Known rows, with every way that one mark hangs from another
pifuv[kepid[zakel] siposuv[nevep[soso]] vuter]: [ -2   0  -7 -12   0   0   6   4  -6  -3  -5   2   5  -5  -1   2 -13   5
  13   9  -3  -2 -10   0 -27  -4   8  -1  13   0  -8   2  -5  -7  -6   8
   0   3   2   2   7   7]
kepid[pifuv[siposuv[boma[fesaz]] vuter] zakel]: [  6  -2  -7  -9   0  -4   6   8  -7  -3  10   0   0  -7  -7   5 -10  -2
   1  11  -9   4 -12  -5  -2  -5  11  -1   9  -1  -5  -4  -4 -19  -4  -9
  -5  -1 -17  -3  15   9]
fesaz[boma[nevep[soso suve] siposuv[vuter]]]: [ -4   4   5  -8  -2  10  -6   3  11   7  -5  -6   3   6   1  -4  17  -2
  -3 -11   6   0   3  -4   8   2 -15  -1  -2   4   8  -4   5   6   2  10
   1   3   8   4 -15  -3]
zakel[kepid pifuv[siposuv[vuter]]]: [  4  -2  -3  -7   0  -5   3   0  -7  -2  -5  11  -6   0   2   1 -11   7
   4   6  -1   3 -18   1   9  -4  12   1  15  -3  -5   0  -8 -15  -6  -5
  -4  -2  28  -3  17  -8]
suve[nevep[boma] soso]: [ -1   0   4  21   0   1  -5  -3   2  -1   5  -7  -2  -5   5  -4  -8   4
  -2  -7   1  -6  21  -3 -26   3 -12   0  -2  -6  -6   3   2  10   3   0
   7  -6   6   7  -3   1]
suve[soso[nevep[boma]]]: [  0  -1   5  22  -1  -2  -4  -4   2  -1   5  -7   1  -3   2  -4  -3   4
  -4  -4   0  -7  22  -2 -23   4  -7   0  -4  -4  -5   9   2   8   6   0
   7  -4   7   3  -3  -3]
siposuv[boma[fesaz] nevep vuter[pifuv]]: [  0   2   0 -13   1   0   2   0  -2   4  -2   5   1  -5  -4   4   4  -9
  -3   4  -5   6  -4   4  35  -2  10   0   0   9   6   0  -1   3   3  -5
  -4   0 -23  -8   4   8]
nevep[boma[fesaz siposuv[vuter[pifuv]]] soso]: [  1   0  11 -16  -1   6   2   0   1   4  -1  -3  -2   5  -2   0  11  -4
   5  -5  -1  11  12  -3  32   2  -6  -2   2  10   9  10   4   4   7  -4
  -6  -1  -3  -9  -5   2]
soso[nevep[boma suve]]: [ -2  -1   5  23   2  -4   1  -3   0   0   3  -5   0  -3   3  -3   4   1
   0  -2  -6  -8  13   0 -33   7  -5   0  -9  -2  -3   3   5   9   5   3
   6  -3   4   5  -5  -9]
boma[fesaz nevep[soso]]: [ 10   0  -6  -5   2  -1  -2  -1   8  -2  -2 -10   2   0  -3  -2  13   2
 -13  -2   9  -4   3   2   3   2  -5   0  -9  -4   1  -3   4   6  -4   2
   2   4   0   2 -14  -6]
nevep[boma[fesaz siposuv[vuter]] soso suve]: [ -2   3   4 -10   5   8   2   5   4   4   1  -9  -4   3  -1  -2  29  -1
   5  -4  -3   6  15  -1   6   5 -14  -2  -4   5   1   8   8   7   6   1
  -1  -1   2  -4 -10  -2]
fesaz[boma[nevep]]: [  1   0   0  13  -2   0  -6  -3   5  -1   1   1   6   1   1  -1 -10  -1
 -16  -7   8  -3  -8   1   4  -2  -3   2  -9  -4   7  -5  -1   1   0   4
   2   2   0   5  -4  -5]
fesaz[boma[nevep[soso] siposuv[vuter[pifuv]]]]: [ -2   1  11 -16  -7   8  -6  -1   9   7  -6   2   4   8  -1  -1   0  -5
  -2 -13   8   4  -2  -5  30  -1  -5  -1   5   9  16  -2   1   3   2   5
  -4   4   3  -2 -10   1]
pifuv[vuter]: [  0  -8  -4   0   1  -5   2  -4  -3  -4   2   1   0  -1   0   1 -11   3
   0   4  -4   0  -8   1   8   0   6   1   1  -4   4   2  -4  -3   2   0
   3   3   1  -4   8  -3]
suve[soso[nevep]]: [  1  -4   0  14  -1  -6  -4  -8   5  -2   2  -7  -1  -1   1  -4   1   5
  -7  -3   4  -9  13   0 -22   3   0   1   3  -6  -9   4  -1   5   1  -1
   7   0  10   3  -4  -3]
fesaz[boma[siposuv]]: [-3 -4  7  9 -3  0 -5 -5  3  0  4  5  3  8  1  0 -8 -2 -6 -3  5  2  1 -1
 11 -2  0  1 -2 -1  3  2 -4 -5  4 -1 -2  1  1  1  1  4]
nevep[boma soso suve]: [  1   0  -3  11   3   0   1   0   3  -1  -4  -7  -3   3   3  -3   6   3
   5  -3  -3  -5  12   0 -31   8 -10   0  -7  -1  -2   3   5  10   3   5
   6  -3   7   6  -9  -4]
boma[fesaz siposuv[nevep]]: [  0  -2   3  -7   1  -1  -1  -4   1   0   3   1   4   0  -2   2  15  -3
  -6   3   5   0   8   5  23  -3   3  -1 -11  -2   0   4   1   0   1   0
  -3   6 -10  -4  -4   7]
vuter[pifuv[kepid[zakel] siposuv[boma[nevep]]]]: [  3   3   0   7  -6  -4   1   3  -1  -1  -3   7   1   0  -2   4 -40  -3
   7   4   3   1 -20  -1  -9  -5  13   0   7   1  -2 -15  -4  -5 -11  -5
  -4  -5 -11   6   4   0]
suve[soso]: [ 2 -4 -6 11  0 -5 -4 -5  3 -4 -1 -3 -4  4  2 -2 -5  6 -5 -3  6 -4  4  1
 -6  2 -1  2  1 -7 -5  2 -2  4 -1 -2  6  0  7  2 -2 -1]
kepid[zakel]: [ -1  -8 -11  15   2 -10  -1  -5   0  -6  -2  -3  -6   1   0   1 -13   6
   3   1   4   0 -10   0 -19   1   5   2   4  -4  -6  -2  -1   0  -3  -2
   4   0  -2   2   5  -2]
vuter[pifuv]: [  3  -7  -1   5  -3  -8   1  -9  -1  -3  -4   4  -4   5   1   1 -16   0
  -1  -3   2  -1  -9   2   6   1  10   1   2   0   3  -2  -2   1  -1  -5
   0   1  -3  -1   3  -5]
boma[fesaz]: [  5  -4  -7   6   4  -7   1  -4   0  -5   3  -2  -2   0  -1   1   5   1
 -10   2   3   1  -2   5   7   0   4   1  -5  -4  -4   1   0   0   0  -6
   0   2  -4  -2   2  -4]
fesaz[boma[nevep[soso suve] siposuv]]: [  0   2   5   1  -3   7  -8   0  14   5  -3  -6   5  10   1  -3  10  -2
  -6 -10   9  -6   6  -2  -5   2 -13   0  -6   0   6  -4   4   6   0   9
   0   3   6   8 -20  -1]
boma[fesaz siposuv[nevep[suve] vuter]]: [ -5   1   0 -15   5   4   1   1   2   4  -2  -2   0   0   0   0  31  -4
   0   1  -2   4   3   4  20  -1  -2  -1  -6   4   2   3   4   5   2   3
  -3   6  -8  -7  -6   1]
zakel[pifuv]: [  5  -8  -5   6   0 -10   0  -6  -2  -5  -2   2  -5   3   1   1 -11   5
   2   3   4  -1  -7  -1   5   0  10   2   3  -6  -3  -1  -4  -3  -3  -3
   1  -1  12   0   6  -1]
siposuv[nevep[boma soso] vuter]: [-4  3 -1 -5  1  6  1  1 -3  1 -4 -2  2 -5  2 -2 10  1  5 -1 -6 -1 10  2
 -7  3 -7  0 -5  5  6  9  3  9  7  9  5  1  2  0  0  3]
pifuv[siposuv]: [  4  -2   2   4  -2  -4   2  -4  -5  -6   3   3   0   1   1  -1  -9   3
  -3   2  -2  -5  -7   4 -15  -2   4   1  -1  -4  -3  -3  -4  -7  -2   0
   1  -1   8   4   7  -5]
pifuv[kepid siposuv[boma[fesaz] nevep] vuter]: [  2   5   0 -11   1   1   7   6  -8  -1   5   9  10 -10  -4   5  -9  -6
  -1  15  -9   2  -4   5  14  -7  13  -1  -1  -1  -5  -1  -7 -10  -1  -3
  -6   0 -15  -3  10  10]
nevep[boma]: [  0  -3  -1  18   1  -3   0  -4  -4  -4   4   1  -1   0   3   0 -11   2
   0  -1  -2  -1   4   1  -9   3  -1   1  -9  -4   3   3   0   4   5  -1
   4  -3   1   1   4  -4]

Rows
[  1  -3  -4   7  -3  -8   6  -3  -7  -5  -6   9  -4   5   1   3 -34   3
  11   3   2   2 -22  -1 -19  -3  17   0  15   0  -9  -6  -6  -8  -9  -7
  -4  -2  -1   1   9  -3] => vuter[pifuv[kepid[zakel] siposuv]]
[  0   4  -1 -10   5   6   2   3  -2   1  -2  -4   3  -7  -1  -1  23  -2
  -1   0  -5   4  13   2   7   2  -8  -1  -8   6   4  11   5   8   7   5
   1   1  -4  -4  -2   2] => siposuv[nevep[boma[fesaz] soso] vuter]
[ -6  -1  -9   6   0  -7   4   1  -5   0  -7   8  -8   0  -2   5 -32  -1
  15   6   1  10 -20  -2   7   0  15   1  18   8  -1  -4  -4  -1  -4 -10
  -1  -4 -13  -4  11   4] => siposuv[boma vuter[pifuv[kepid[zakel]]]]
[ 6  1 -2  6  3  0  2  1  1 -3  3 -7 -1  0 -1 -1  9  1 -5  0  1  1 13  1
 -5  4 -8  0 -9 -1 -1  8  4  5  4 -2  2 -2  0  1 -5 -1] => nevep[boma[fesaz] soso]
[ -2   3  -2  -1   0  -1   7   0 -10  -5  -2   8  -2   0   2   0 -13   5
   3   4  -3   2 -15   3  -4  -2   8   0   9  -1  -3  -2  -5  -7  -3  -2
  -1  -1  12  -1  13  -8] => pifuv[kepid siposuv[vuter]]
[  5  -3  -5  -3  -2  -5   4   4  -8  -3   4  10   0  -5  -2   4 -25   1
   1  12  -7  -2 -11   0  -5  -4  16   0  10  -4  -2  -3  -9 -21  -5  -8
  -4  -1   2  -3  20   4] => zakel[kepid[pifuv[siposuv[boma] vuter]]]
[ -1   0  12  11   0   2  -1  -2   0   1  13  -4   1  -2   2  -1   7  -2
  -3  -2   1   2  20  -1   3   0  -9  -2 -10  -2   0   4   4   3   5  -5
  -2  -3  -5   0  -4   4] => suve[nevep[boma[fesaz siposuv]]]
[  5  -6  -2 -12  -2  -3   6  -1 -10  -6   6   3   1  -2   0   1 -12   4
   1   5  -9  -4 -11  -2  -5  -3  11  -1   6  -5   2  -3  -5 -16  -3   0
  -2   2   4  -4  14  -1] => kepid[pifuv[siposuv vuter]]
[  4  -1  -5   2   1   0  -3  -2  10   0  -8 -10  -1   3   1  -4   9   3
  -3  -6   6 -10   1   1 -23   5  -7   0  -6  -4   1  -7   5  12  -4   9
   7   3   7   8 -17  -9] => boma[nevep[soso suve]]
[  3   2  -3   2   2  -4  -1   0   0   0   3   1   5  -6  -4   3   6  -5
 -10   8  -1  -1   5   6  11  -2   6   2 -12   0  -2   0  -1   1   2  -3
  -1   0 -22  -1   0   9] => siposuv[boma[fesaz] nevep]
[  2   2  -2  -8  -3  -1   4   4 -11  -2   6   5  -2  -4  -2   2  -7  -1
   1   6  -9  -1  -8  -2  -1  -1   8   1   6   2   3  -6  -4 -13  -1  -4
  -1  -3  -1   0  15   3] => kepid[pifuv[siposuv[boma vuter]]]
[ -2  -1   1  -1  -3  -4   2  -2  -3   2  -3   6  -5   1  -2   3 -15  -5
   3   1  -5   5  -9   1  23   1  10   2   6   8   8  -3  -3   2   3  -6
   0  -4  -9  -4   9   2] => siposuv[boma vuter[pifuv]]
[ -2   2  -5   9   0  -1  -5   1   7   3  -5  -3   1  -2   0   0   3  -2
   0   2  -1  -9  12   3 -16   2  -3   2  -3  -2  -7  -2   0  10   0   4
   7  -2 -10   7  -9   9] => siposuv[boma nevep[suve[soso]]]
[  4  -5  -9   2  -2  -8   3  -1  -8  -7   3   1  -4   1   0   1 -14   6
   3   2   0  -3 -15  -4 -30  -2  11   0   8  -4  -6  -5  -2 -14  -8  -3
  -1   1   1   2  11  -1] => kepid[pifuv[siposuv] zakel]
[ 2  1  3 16  3 -1  1 -1 -1 -2  9 -5  0 -7  3 -1  4 -1 -6 -2 -1  0 14  0
 -9  1 -7 -1 -9 -3 -3  2  4  5  4 -5  1 -4 -4  2 -1 -2] => suve[nevep[boma[fesaz]]]
[  5  -3  -7 -19  -1  -1   4   1  -6  -3  -6   6   5  -5  -1   1  -2   5
   3   8  -3  -8  -5   1 -18  -3  11  -1  10  -4  -1   5  -5 -15  -7   4
  -3   7  11  -3  11   3] => zakel[kepid[pifuv[siposuv[nevep[soso]] vuter]]]
[-5  4 11  2  4  4  3  2  2  5  8 -7  0 -3 -1 -2 28 -3  1 -2 -6  4 17 -2
  5  4 -8 -2 -7  5  1  8  7  6  9 -2 -1 -2  0 -6 -6 -7] => soso[nevep[boma[fesaz siposuv[vuter]] suve]]
[ -6   2   5  -5   2   8   0   3   2   3  -2  -6  -5   5   2  -3  16   2
  12  -5  -5   3  15  -2  -7   6 -14  -1  -1   5   4   6   6   8   6   5
   3  -1  10   0  -7  -1] => nevep[boma[siposuv[vuter]] soso suve]
[-10  -1   1   1  -3  -1   1  -2  -1   2  -7  11  -4   8   1   3 -26  -2
  10  -3   8  14 -18  -5  21  -3   9   0  20   8   2   2  -4  -5  -2  -7
  -8   1  -4  -6   8   3] => fesaz[boma[siposuv[vuter[pifuv[kepid[zakel]]]]]]
[ -6   1   4   5  -2   6  -9  -2  10   6  -3  -1   5   7   3  -2   9  -3
  -4  -7   6  -5  12   0  -4   0 -10   1  -3  -1  -4   4   1   5   2   6
   1   3  -1   5 -12   9] => fesaz[boma[siposuv[nevep[suve[soso]]]]]
[ -1   4  -1  -4   6   4   2   2  -6   1   2   1   3  -9   0   0  17  -3
  -4   2  -6   5   4   4  19   1  -3   0 -11   4   6   8   3   5   7   1
   0   0 -10  -7   4   0] => siposuv[nevep[boma[fesaz]] vuter]
[  4  -1   3  -1   2   1  -4  -1   9   1   2  -7   2   4  -2  -1  17  -2
  -7  -4   8  -2   3   2  16   0  -5  -1 -13  -5   2  -7   5   5  -3   1
  -2   4  -5   1 -17  -8] => boma[fesaz nevep[suve] siposuv]
[ -5   4  -6   5   0  -3   6   7  -8  -3   1   7  -4  -3  -2   3 -24   1
  10  10  -5   6 -17  -1 -13  -3  10   1  15   3  -7  -6  -6  -9  -4  -6
  -1  -5  -2   2  16   3] => pifuv[kepid[zakel] siposuv[boma vuter]]
[ -4   1   2  -6   0   6  -7   2  10   5  -4  -8  -3   5   1  -4  14   2
   1  -9   7  -2   4  -2  12   2 -13  -1   0  -3   3  -5   5  10  -2   6
   5   2   8   0 -15  -5] => boma[nevep[suve[soso]] siposuv[vuter]]
[ -4   1   4  -2  -2   6  -5  -1   9   5  -5  -1   6   8   2  -2  16  -3
   0  -4   4  -5  11   0 -11   2  -9   0  -5   2   0   3   2   4   3  11
  -1   4   1   6 -13   9] => fesaz[boma[siposuv[nevep[soso suve]]]]
[ -1   5   1 -10  -1  -1   4   5 -12   0  -2  13   3  -6   0   3 -16  -2
   9  12  -6   2 -10   1  12  -6  17   0   9   2  -2  -3  -8  -9  -4   0
  -5  -4   4   0  14  10] => zakel[pifuv[kepid siposuv[boma nevep vuter]]]
[  1   9   2  -3  -3   8  -4   8   5   5   0  -5   0  -3  -1  -3   2  -1
  -3  -3  -4  -5  -1   0  -8   0 -10   0   0  -1  -1 -11   1   4  -3   4
   5  -5   6   8  -7  -4] => pifuv[siposuv[boma[nevep[suve[soso]]] vuter]]
[ -4   2   4  -3   5   6   3   3   0   3   4  -3  -3   1   1  -1  21  -3
   2  -2  -5   8   8   0  16   3 -10  -2  -7   3   4   6   6   4   6  -2
  -2  -1  -3  -6  -4  -5] => nevep[boma[fesaz siposuv[vuter]] suve]
[  0   2 -11 -12   2  -1   4   3  -7   0  -9   8  -2  -5   3   0   7   2
   3   4  -4  -6 -14   3 -20   0   9   0   6  -1  -4  -2  -1 -10  -7   2
  -3   4  10  -2  10  -7] => zakel[kepid[pifuv[siposuv[nevep[suve] vuter]]]]
[ -4   2  -9   1   2  -3   7   3  -9  -5  -3   6  -5  -1   1   1 -17   6
   9   6  -1   5 -21   0 -15  -3   9   1  15   1  -8  -3  -5  -9  -6  -4
   0  -1   9  -1  15  -5] => pifuv[kepid[zakel] siposuv[vuter]]
[  0  -1   8   8  -5   3  -8  -3   7   1   4   2   7   6   0  -1  -6  -3
 -10  -7  10  -1   0  -1  18  -3  -4   1 -11  -3   8  -4  -1  -1   1   4
  -2   3   0   3  -7   1] => fesaz[boma[nevep siposuv]]
[  3   0 -11 -10   0  -2   2   2  -1  -1  -7  -6  -1   0   0  -1   8   4
   9   2  -2 -11  -4  -4 -56   2   1  -1   7  -1  -8  -3   3  -4  -9   8
   2   4   1   8  -3   2] => kepid[pifuv[siposuv[nevep[soso suve]]] zakel]
[ -3   4   9  -7   1   8   0   3   2   4   7  -8  -1  -4   1  -3  23  -1
   2  -4   0   5  24  -3   7   2 -15  -3  -1   5   2   8   7   6   7  -1
  -1  -1   4  -3  -6   3] => suve[nevep[boma[fesaz siposuv[vuter]] soso]]
[  4   0   1  -2   2   3  -7   0  14   3   1 -11   0   4  -1  -2  18   1
  -9  -8  12  -3  11  -1  11   1 -11  -1  -9  -7  -4  -4   5   9  -4   1
   1   3  -1   1 -21  -4] => boma[fesaz nevep[suve[soso]] siposuv]
[ -3   5  -5  -7   6   2   2   5   1   5  -2  -1   0  -6  -2   1  21  -7
  -3   6  -7   2   0   6  11   1   0   1  -5   5  -1  -1   3   7   3   0
   1   0 -17  -2  -1   4] => siposuv[boma[fesaz] nevep[suve] vuter]
[  3   3   1  -6  -4  -1  -2   8  -3   1   2   2  -2  -6  -4   2 -17   1
   7   4  -4   4 -18  -6   7  -6   5   1   8   2   3 -12  -4  -8  -7   0
  -1  -6   3   3   8   1] => kepid[zakel[pifuv[siposuv[boma[nevep] vuter]]]]
[  1  -2   8   6   2   0   0  -2  -1  -2   9  -1   1   2  -1   1   6  -2
  -4   0   1   6  12   0  17   0  -4  -1 -12  -2   2   6   2   0   6  -5
  -3  -1  -6  -4  -2   1] => nevep[boma[fesaz siposuv]]
[-6 -2 10 -6 -6  2 -2 -5  1  5 -2  8  0  9  1  1 -9 -5  0 -8  1  9 -8 -3
 38 -2  3  0  8  8 10  2 -3 -3  5 -4 -6  2 -1 -7  4  2] => fesaz[boma[siposuv[vuter[pifuv]]]]
[ -6   3   6  -1  -1   8  -6   2   7   6  -1   0   3   5   2  -2   9  -4
  -4  -9   4   2  -5  -2  17   0 -10   0  -4   3  10  -6   3   4   2   7
  -1   3   2   1  -9  -5] => fesaz[boma[nevep[suve] siposuv[vuter]]]
